Each row was made from one walk, in order. Every step used is in the known rows, and no mark comes twice. Write each row's walk.
Known rows
simanet/tafo: -.14  -.04  .23  .02  .01  -.03  .08  -.02  -.17  -.07  -.11  -.06  .18  .08  -.04  -.19  .08  .13  -.38  .07  .11  -.26  .04  -.02  -.10  -.03  -.06  .05  .15  -.04  .16  .01
misari/mabig: .16  -.04  .12  .12  -.08  .01  -.03  -.01  -.10  -.11  -.07  -.04  .19  .11  -.20  -.23  -.02  .08  -.31  .16  .19  -.27  -.09  .06  -.14  -.10  -.16  .05  .22  -.37  .00  .00
mabig/nunur: -.03  .00  .00  -.01  -.03  -.09  .10  -.20  -.05  -.25  -.24  .07  .17  .05  .05  -.01  .02  .16  -.27  -.11  .01  -.14  -.25  .19  -.08  .05  -.19  .05  .07  .01  -.10  -.14
rifo/vozitif/tesi: -.03  -.15  .10  -.07  .02  -.02  .19  .11  .07  -.15  .17  -.13  .27  .05  .00  -.04  -.20  .05  -.39  -.14  .26  -.10  .01  -.03  -.16  .01  -.10  .21  .04  -.31  -.10  .04
balakap/nunur/mabig: .08  .09  .14  .07  -.06  -.16  .19  -.07  -.18  -.08  -.05  -.06  .19  .00  -.08  .15  -.01  .39  -.21  .02  .41  -.42  -.13  .09  -.16  -.14  -.10  -.13  .33  -.20  -.08  -.16
nunur/mabig: .15  -.04  .22  .03  -.10  -.15  .18  .12  -.08  -.03  -.11  -.10  .21  .01  -.06  .14  -.11  .25  -.18  .10  .17  -.33  -.14  .09  -.04  -.08  -.18  -.09  .31  -.25  .09  -.09
nunur/mabig/balakap/rifo/vozitif: .07  -.28  -.01  .16  -.09  -.26  .15  .39  -.04  -.13  .05  -.12  .28  -.17  .18  .09  -.10  .15  -.25  -.16  .25  -.18  -.12  .01  -.18  -.23  -.38  .13  .33  -.03  .17  -.01
simanet/rifo/vozitif/tesi/tafo: .04  -.04  .22  -.25  .03  -.13  -.09  .08  .01  -.12  .18  -.18  .43  .16  .35  -.10  -.23  .21  -.48  -.08  .22  -.12  .02  .08  -.32  .16  -.11  .23  .10  -.27  -.03  .01
rifo/mabig: .09  -.09  .02  .01  -.01  -.17  .26  .02  -.22  -.15  .02  -.13  .25  .05  -.08  .14  -.10  .10  -.35  .08  .18  -.17  -.16  -.02  -.19  -.09  -.27  .38  .24  -.18  .02  .03
nunur/mabig/balakap/rifo: -.01  -.20  .13  .20  -.12  -.36  .05  .18  -.22  .01  -.14  -.14  .29  -.08  .03  .21  .02  .27  -.22  -.05  .27  -.17  -.21  .06  .04  -.12  -.37  .06  .39  -.15  .22  -.01
mabig/balakap: -.19  -.26  .03  .16  -.09  -.16  -.01  -.03  -.12  -.08  -.12  -.05  .20  .01  .00  -.04  -.14  .06  -.24  .10  .04  .03  -.11  .08  .06  -.16  -.31  .16  .49  .08  .21  -.01
nunur/mabig/balakap/misari: .01  -.16  .08  .12  -.06  -.37  .12  .14  -.04  .03  -.17  -.13  .20  -.04  -.06  .11  -.12  .36  -.24  .06  .21  -.20  -.13  -.06  .06  -.36  -.34  -.12  .30  -.07  .13  -.15
tesi/tafo/mabig/balakap/nunur: -.21  -.05  .03  .09  -.04  -.18  -.05  -.26  -.35  -.17  .08  .02  .34  .07  -.01  -.11  -.11  .41  -.29  .22  .31  -.20  -.13  .21  -.18  -.07  -.17  .12  .57  .05  .10  -.07
vozitif/rifo: -.10  .00  .05  -.07  -.11  -.15  .01  .11  -.06  .04  -.20  -.08  .22  .08  .00  .18  -.01  -.11  -.30  .08  .31  .00  -.18  -.14  -.06  .02  -.26  .16  .21  -.29  .03  .08
mabig/tizam: -.17  -.20  .09  -.03  -.08  -.44  -.11  -.11  .04  -.08  -.08  -.15  .36  .01  .01  -.07  -.03  .08  -.28  .00  .12  -.02  -.17  .23  -.07  -.14  -.17  .09  .13  -.05  .06  -.09
rifo/vozitif/tesi/tafo/mabig/tizam: -.14  -.23  .18  -.23  -.04  -.41  -.09  -.02  -.06  -.16  .24  -.14  .60  .09  .05  -.27  -.22  .29  -.39  .09  .18  -.25  -.08  .32  -.29  .11  -.10  .18  .17  -.28  .07  -.05
tesi/tafo: -.05  -.09  .15  -.18  -.01  -.12  -.25  -.15  -.02  -.12  -.01  -.08  .39  .07  .06  .01  -.06  .19  -.43  .11  .01  -.08  -.10  .13  -.13  .05  -.16  .08  .32  -.03  .08  -.08
balakap/nunur/mabig/rifo/vozitif/tesi: -.01  .05  .14  -.05  -.05  -.26  .33  .28  -.10  -.21  .25  -.16  .33  -.02  .09  .02  -.12  .34  -.36  -.20  .56  -.33  -.16  -.03  -.34  -.07  -.14  .08  -.08  -.44  -.07  -.05
balakap/rifo/vozitif/tesi/tafo/mabig/tizam: -.15  -.21  .15  -.18  -.02  -.52  -.12  .03  -.11  -.13  .24  -.18  .65  .04  .09  -.15  -.10  .35  -.41  -.04  .31  -.20  -.16  .28  -.26  .11  -.14  .24  .03  -.34  .07  .00
tesi/tafo/mabig: -.05  .01  .16  -.14  -.05  -.08  -.04  -.12  -.19  -.09  .06  -.04  .40  .14  -.04  -.06  -.19  .33  -.30  .29  .11  -.18  -.14  .22  -.12  .08  -.10  .12  .26  -.13  .18  .02
rifo/vozitif/tesi/tafo/mabig: -.02  -.07  .18  -.21  .00  -.05  .07  .02  -.13  -.17  .26  -.08  .46  .15  -.01  -.15  -.28  .31  -.39  .15  .21  -.25  -.04  .15  -.23  .18  -.07  .21  .18  -.34  .07  .06
nunur/mabig/tizam: .01  -.21  .22  -.01  -.15  -.52  -.02  .05  -.03  -.03  -.11  -.17  .37  -.03  -.02  -.01  -.08  .23  -.20  .06  .15  -.32  -.17  .26  -.11  -.13  -.20  -.09  .29  -.22  .10  -.18
vozitif/tesi/tafo/mabig/balakap/tizam: -.22  -.22  .23  .02  .20  -.41  -.11  -.26  -.28  -.04  .11  -.12  .61  .14  -.12  -.06  -.11  .44  -.32  .27  .10  -.17  -.04  -.08  -.01  .05  -.10  .23  .58  -.25  .12  -.04
simanet/balakap: -.14  -.21  .14  .10  -.05  .06  .05  -.08  -.11  -.09  -.14  -.05  .11  -.09  .06  -.03  -.05  .04  -.20  .12  .12  .03  -.03  .23  -.22  -.09  -.19  .28  .24  -.14  .12  .03
vozitif/tesi/tafo/mabig: -.09  .03  .28  -.18  .01  -.10  -.01  -.16  -.25  -.06  .13  -.10  .45  .22  -.13  -.09  -.19  .42  -.38  .22  .21  -.25  -.11  .17  -.09  .25  -.02  .16  .23  -.41  .08  .06

Write each row's walk
.00  .02  .06  -.17  .03  -.17  .10  -.05  -.19  -.29  .08  .02  .46  .09  .13  -.07  -.04  .42  -.41  -.16  .22  -.31  -.26  .22  -.28  .33  -.16  .19  -.01  -.27  -.09  -.05 -> balakap/rifo/vozitif/tesi/tafo/mabig/nunur
.05  .03  -.06  -.07  -.08  -.26  .25  .02  -.26  -.22  -.22  .01  .23  .10  .04  .18  .05  .04  -.34  -.01  .20  -.27  -.32  -.05  -.30  .17  -.39  .33  .22  -.28  -.14  -.08 -> vozitif/rifo/mabig/nunur
-.19  -.01  .22  -.07  -.02  -.12  .39  .35  -.20  -.20  .23  -.13  .34  .10  .04  -.29  -.15  .28  -.41  -.02  .38  -.33  -.06  -.05  -.25  .06  -.08  .24  -.24  -.39  .21  .15 -> simanet/tafo/mabig/rifo/vozitif/tesi
-.20  -.03  .04  .15  .00  .03  .08  -.27  -.21  -.13  -.05  -.01  .09  -.09  .04  -.02  .07  .18  -.22  .02  .40  -.06  -.04  .21  -.33  -.15  -.11  .22  .25  -.07  -.08  -.05 -> simanet/balakap/nunur
.01  -.27  .23  -.10  -.04  -.33  -.14  .20  -.11  -.13  .17  -.17  .51  -.02  .14  .02  -.11  .31  -.47  -.09  .23  -.28  -.06  .06  -.25  .12  -.31  .10  .47  -.31  .08  -.10 -> nunur/mabig/balakap/rifo/vozitif/tesi/tafo
.06  -.04  .01  -.05  -.08  -.26  .23  .18  -.25  -.05  -.06  -.13  .26  .08  -.06  .26  -.04  -.06  -.36  .14  .35  -.16  -.20  -.21  -.22  .03  -.38  .42  .29  -.38  .02  .07 -> vozitif/rifo/mabig
-.04  -.24  .05  -.02  -.05  -.53  .07  -.02  -.15  -.13  .02  -.20  .41  .01  -.03  .00  -.06  .10  -.34  .05  .16  -.17  -.19  .17  -.23  -.12  -.28  .34  .20  -.15  .05  -.08 -> rifo/mabig/tizam
-.12  -.13  -.08  .20  -.02  -.26  .18  -.15  -.39  -.20  .07  -.07  .22  .00  -.06  .05  -.04  .23  -.31  .03  .36  -.19  -.11  .02  -.24  -.21  -.31  .32  .56  .03  -.01  -.08 -> rifo/mabig/balakap/nunur
-.02  .16  .12  .04  -.12  -.36  .21  .17  -.23  -.14  .02  -.11  .26  -.03  .07  .13  .00  .42  -.24  -.03  .48  -.30  -.32  .04  -.21  -.19  -.19  -.05  -.01  -.21  .09  -.09 -> balakap/nunur/mabig/rifo
-.17  .10  .26  -.19  -.07  -.28  .04  .10  -.27  -.14  .16  -.15  .49  .17  .02  -.06  -.17  .43  -.40  .17  .30  -.18  -.30  .11  -.13  .16  -.13  .20  -.11  -.40  .24  .11 -> vozitif/tesi/tafo/mabig/rifo
.05  .12  .03  .03  -.05  -.31  .08  .25  -.05  -.12  -.02  -.13  .24  .04  -.08  -.14  .02  .29  -.36  .02  .39  -.15  -.29  -.12  -.18  -.34  -.25  .02  -.36  -.34  .07  .01 -> balakap/misari/mabig/rifo
.01  -.19  .14  .07  -.11  -.36  -.18  -.06  -.04  -.11  -.06  -.12  .35  .06  -.13  -.32  .01  .09  -.32  .13  .17  -.24  -.14  .24  -.19  -.13  -.17  .05  .20  -.32  .02  -.12 -> misari/mabig/tizam
.02  -.15  .05  .13  .00  -.20  .23  .06  -.35  -.11  -.02  -.16  .25  -.12  .04  .23  .09  .14  -.31  -.02  .35  -.09  -.16  .05  -.33  -.05  -.35  .58  .15  -.30  .07  .11 -> simanet/balakap/rifo/mabig
.04  -.09  .28  -.27  -.07  -.29  -.03  .29  -.04  -.21  .24  -.18  .52  .04  .18  -.02  -.18  .34  -.49  -.03  .23  -.33  -.14  .04  -.34  .13  -.20  .05  .11  -.37  .08  -.10 -> nunur/mabig/rifo/vozitif/tesi/tafo
-.16  -.17  -.05  .11  .00  -.30  .03  .00  .00  -.01  -.14  -.09  .17  -.01  -.04  .05  -.08  .23  -.28  .01  .18  .06  -.11  -.09  .07  -.37  -.31  .06  .15  .09  .09  -.06 -> mabig/balakap/misari
.03  -.05  .14  -.03  -.05  -.13  .17  .33  -.03  -.24  .21  -.14  .32  .08  -.01  -.25  -.13  .10  -.44  -.08  .37  -.22  -.12  -.05  -.32  -.04  -.18  .20  -.16  -.55  -.01  .06 -> misari/mabig/rifo/vozitif/tesi
-.09  -.29  -.14  .15  -.03  -.21  .09  .25  -.01  -.17  .06  -.09  .27  -.15  .20  .04  -.06  .01  -.28  -.21  .22  .07  -.12  .00  -.14  -.25  -.36  .27  .20  .12  .13  .05 -> mabig/balakap/rifo/vozitif
-.17  -.21  .00  .19  -.05  -.30  -.03  .02  -.18  -.02  -.11  -.11  .27  -.07  .05  .14  .04  .14  -.27  -.12  .25  .09  -.22  .02  .08  -.14  -.35  .22  .25  .02  .18  .07 -> mabig/balakap/rifo
-.20  -.20  .24  -.01  -.07  -.19  -.10  -.10  -.31  -.07  .09  -.08  .43  .17  -.08  -.16  -.25  .34  -.34  .27  .12  -.15  -.11  .19  .00  .16  -.20  .20  .55  -.23  .24  .01 -> vozitif/tesi/tafo/mabig/balakap
-.06  -.02  -.01  -.17  -.07  -.17  .12  .34  -.05  -.28  .27  -.08  .44  .00  .24  -.13  -.26  .23  -.33  .08  .18  -.12  -.21  .12  -.34  -.10  -.23  .22  -.12  -.03  .26  .05 -> tesi/tafo/mabig/rifo/vozitif
-.03  -.27  .08  .25  .16  -.32  -.11  -.13  -.16  -.08  -.08  -.07  .39  .03  -.20  -.18  .02  .16  -.26  .21  .07  -.17  -.02  -.16  -.06  -.24  -.20  .15  .57  -.19  .06  -.10 -> misari/mabig/balakap/tizam
.12  -.01  -.01  -.02  -.02  -.04  .22  .27  .09  -.13  .05  -.13  .19  .03  .43  -.06  -.27  .01  -.23  -.12  .23  .00  -.04  .05  -.26  -.19  -.17  .25  -.08  -.01  .05  .07 -> simanet/rifo/vozitif
-.09  -.15  -.10  .05  -.03  -.46  .17  .20  -.18  .00  -.12  -.15  .22  .02  -.04  .21  -.05  .11  -.36  .08  .35  -.06  -.18  -.30  -.12  -.28  -.50  .32  .28  -.18  .06  -.01 -> vozitif/rifo/mabig/balakap/misari
-.01  .03  .22  -.23  -.04  -.32  -.01  .14  -.11  -.26  .31  -.14  .50  .03  .17  -.02  -.09  .44  -.50  -.09  .42  -.41  -.14  .05  -.46  .08  -.15  .02  .14  -.35  -.07  -.15 -> balakap/nunur/mabig/rifo/vozitif/tesi/tafo
-.07  -.07  .00  .29  -.07  -.12  -.05  -.17  -.28  -.18  -.01  .03  .17  .05  -.14  -.25  .02  .21  -.29  .12  .37  -.26  -.09  .08  -.20  -.22  -.21  .07  .53  -.13  -.04  -.10 -> misari/mabig/balakap/nunur
.03  .00  .08  -.06  .01  -.23  .21  .36  .06  -.19  .20  -.17  .31  .05  -.03  -.19  -.10  .23  -.47  -.15  .47  -.20  -.12  -.18  -.30  -.21  -.21  .13  -.39  -.54  -.07  .03 -> balakap/misari/mabig/rifo/vozitif/tesi
